Each row was made from one small tree. The marks that hang from a mark follow it in brackets, in alphabetical order. Every link used is in the known rows. Write each row's tree.
Known rows
buto{semil{nonoguz zogik}}: 58.8,-37.6,-16.2,10.9,17.3,23.3,-2.1,-28.4,-64.0,-17.7,18.3,10.8,-42.3,1.0,23.8,-19.4,-19.2,-55.3
fufi{semil{buto nonoguz saked zogik{rotudut}}}: -29.2,-1.2,9.7,2.2,7.2,-30.8,7.3,-15.7,-15.4,8.8,-14.7,-2.3,16.1,-42.6,10.4,-63.9,-1.6,18.5
semil{buto fufi nonoguz zogik}: 4.5,-0.6,30.8,17.1,-11.5,-32.7,-21.7,-24.2,-1.6,-8.5,-25.9,61.9,-6.2,-17.8,28.4,-33.4,66.5,-41.9
semil{buto fufi zogik{rotudut}}: -39.6,21.8,39.5,5.8,15.4,-54.8,-41.6,17.2,-15.0,-12.3,8.4,33.4,28.7,-38.6,-0.6,19.1,35.8,21.2
zogik{rotudut semil{buto fufi nonoguz saked}}: -71.8,24.8,-10.5,11.4,16.3,-56.8,-11.5,-18.9,13.2,26.6,0.5,-3.5,10.2,-14.4,-32.3,-11.9,-1.9,67.2
semil{buto fufi saked zogik}: -27.6,42.9,42.9,22.9,-24.0,2.5,-49.4,-34.5,75.0,51.9,-63.3,51.1,19.8,-6.7,14.7,-13.3,52.7,20.0
fufi{semil}: 58.8,-15.7,-61.5,-4.2,65.8,-53.9,-6.5,2.6,16.7,-14.3,54.4,-83.0,-37.4,9.2,12.8,47.5,-46.6,-16.7
rotudut{zogik{semil{saked}}}: 11.5,-23.9,2.9,-20.5,49.9,32.3,51.8,15.0,19.2,9.9,24.6,-52.6,-5.8,12.2,-4.1,78.0,-15.9,34.6
semil{buto fufi nonoguz saked zogik{rotudut}}: -70.3,32.8,45.5,2.7,-40.7,-25.1,-6.1,-5.6,-0.5,18.7,-51.6,45.8,29.0,-39.0,3.1,-37.5,39.2,6.8
zogik{semil{fufi saked}}: 2.6,16.0,-28.6,22.7,44.2,-17.7,-21.6,-24.3,71.0,56.6,-0.3,-46.2,-25.8,39.4,-23.5,44.5,-29.6,37.0
semil{buto nonoguz}: 32.8,5.4,-18.5,19.2,-25.7,-25.2,-5.9,-17.1,12.0,-36.4,23.4,10.6,-26.6,-12.0,26.4,32.8,13.5,-27.4
rotudut{zogik{semil}}: 36.3,-46.1,-7.2,-15.3,66.7,1.0,48.4,27.1,-22.9,-29.5,64.4,-46.0,-14.4,4.6,1.2,88.9,-16.6,16.3
semil{nonoguz saked}: 29.5,18.0,-30.0,1.5,-39.0,23.9,18.1,2.5,42.2,8.3,-1.2,-53.6,-42.5,20.5,12.8,49.7,-40.1,-42.8
zogik{semil{buto fufi nonoguz{rotudut} saked}}: -46.3,15.4,-0.7,21.8,-25.2,-11.1,-13.4,-28.7,14.0,16.6,-9.1,24.0,24.1,-1.6,-18.6,-52.3,10.2,28.9
rotudut{zogik{semil{nonoguz}}}: 40.6,-61.8,-10.4,-21.0,58.4,1.0,69.4,24.2,-39.7,-29.9,53.5,-41.6,-28.6,7.5,8.9,58.5,-1.9,-10.7
nonoguz{rotudut semil{fufi saked zogik}}: -4.6,13.5,32.5,0.9,-8.7,46.1,-23.6,21.2,-0.2,17.4,-34.0,31.4,21.9,29.6,-24.6,-39.6,9.1,12.6

Which tree is each row?
-1.3,8.1,-60.6,-9.7,-18.1,0.0,-15.2,-51.6,26.4,41.7,-37.8,5.7,-37.1,11.7,1.9,-25.2,-25.2,-18.4
buto{semil{fufi nonoguz saked}}
22.8,23.2,-10.3,2.0,-24.6,52.9,-4.6,24.8,4.0,-8.8,9.7,-16.6,2.8,38.9,-26.8,12.6,-39.3,26.8
nonoguz{rotudut semil{saked}}
-52.7,24.3,55.9,7.3,-85.2,26.4,-12.8,-15.2,-5.7,5.2,-57.1,67.0,45.5,-26.0,10.8,-91.8,48.7,-32.0
semil{buto fufi nonoguz{rotudut} saked zogik}
-23.3,24.8,-13.0,-13.5,-67.6,11.2,10.6,20.2,12.0,3.6,-20.6,-28.5,6.9,10.9,-3.5,-17.2,-22.9,-51.9
semil{fufi nonoguz{rotudut} saked}
24.6,9.7,-1.1,21.4,-20.2,9.4,-30.5,8.7,-24.7,-47.8,39.1,40.0,16.6,7.8,-19.6,-1.2,5.6,40.5
nonoguz{rotudut semil{buto}}
54.8,-7.5,5.8,12.2,61.8,-6.8,-35.4,10.3,14.4,3.8,-8.4,27.7,-34.7,44.8,-6.2,17.1,30.0,3.2
nonoguz{semil{fufi zogik}}
-33.3,-22.7,1.3,-33.2,-36.5,-1.6,44.6,-7.6,-20.5,-21.0,-16.7,1.9,43.5,-47.3,14.1,-73.5,10.1,0.7
fufi{semil{buto nonoguz{rotudut{zogik}} saked}}
26.0,-14.4,-11.0,12.5,-22.0,52.9,1.2,-42.3,-17.3,21.1,-25.6,9.5,-33.7,2.9,16.5,-35.8,-20.3,-38.1
buto{semil{nonoguz saked zogik}}
8.3,22.0,-30.8,8.7,11.2,-38.3,-25.3,-40.2,74.0,23.1,-10.2,-22.3,-3.4,-13.2,10.6,-3.8,-11.8,37.1
fufi{semil{buto saked}}
-11.7,30.1,29.0,1.4,-1.4,28.5,4.9,39.8,0.9,16.0,13.6,-58.8,1.4,-4.7,-10.0,68.1,-41.5,0.2
semil{saked zogik{rotudut}}
-20.4,-18.6,28.2,-37.7,-7.0,-3.6,1.2,29.5,-35.3,-42.6,-2.9,76.8,52.1,-11.6,-12.5,-22.3,61.6,47.7
nonoguz{rotudut{zogik} semil{buto fufi}}
-12.9,-39.0,2.8,-29.3,32.4,-0.2,39.0,54.8,-58.6,-33.7,55.1,-31.3,31.7,-13.5,-14.8,27.8,-11.1,3.3
nonoguz{rotudut{zogik{semil{fufi}}}}
54.3,-15.4,25.5,19.9,17.0,48.1,-7.8,43.9,-66.6,-44.7,41.4,9.2,1.4,29.3,-12.5,-0.2,-14.3,-8.0
nonoguz{rotudut semil{zogik}}
-39.7,-18.8,14.2,-32.1,9.1,28.7,41.8,44.5,-16.7,-4.7,21.7,-33.5,45.9,-4.4,-17.4,16.2,-13.9,16.5
nonoguz{rotudut{zogik{semil{fufi saked}}}}
25.6,-35.6,-24.6,4.1,19.9,-11.7,-18.9,-35.8,-43.7,3.8,-13.5,33.6,-35.3,2.1,21.0,-43.5,7.0,-52.2
buto{semil{fufi nonoguz zogik}}
-3.4,27.9,-30.4,-10.7,-32.3,-15.9,1.0,-3.2,65.1,30.6,-35.6,-32.7,-30.4,24.7,7.7,24.0,-11.6,-36.1
semil{fufi nonoguz saked}
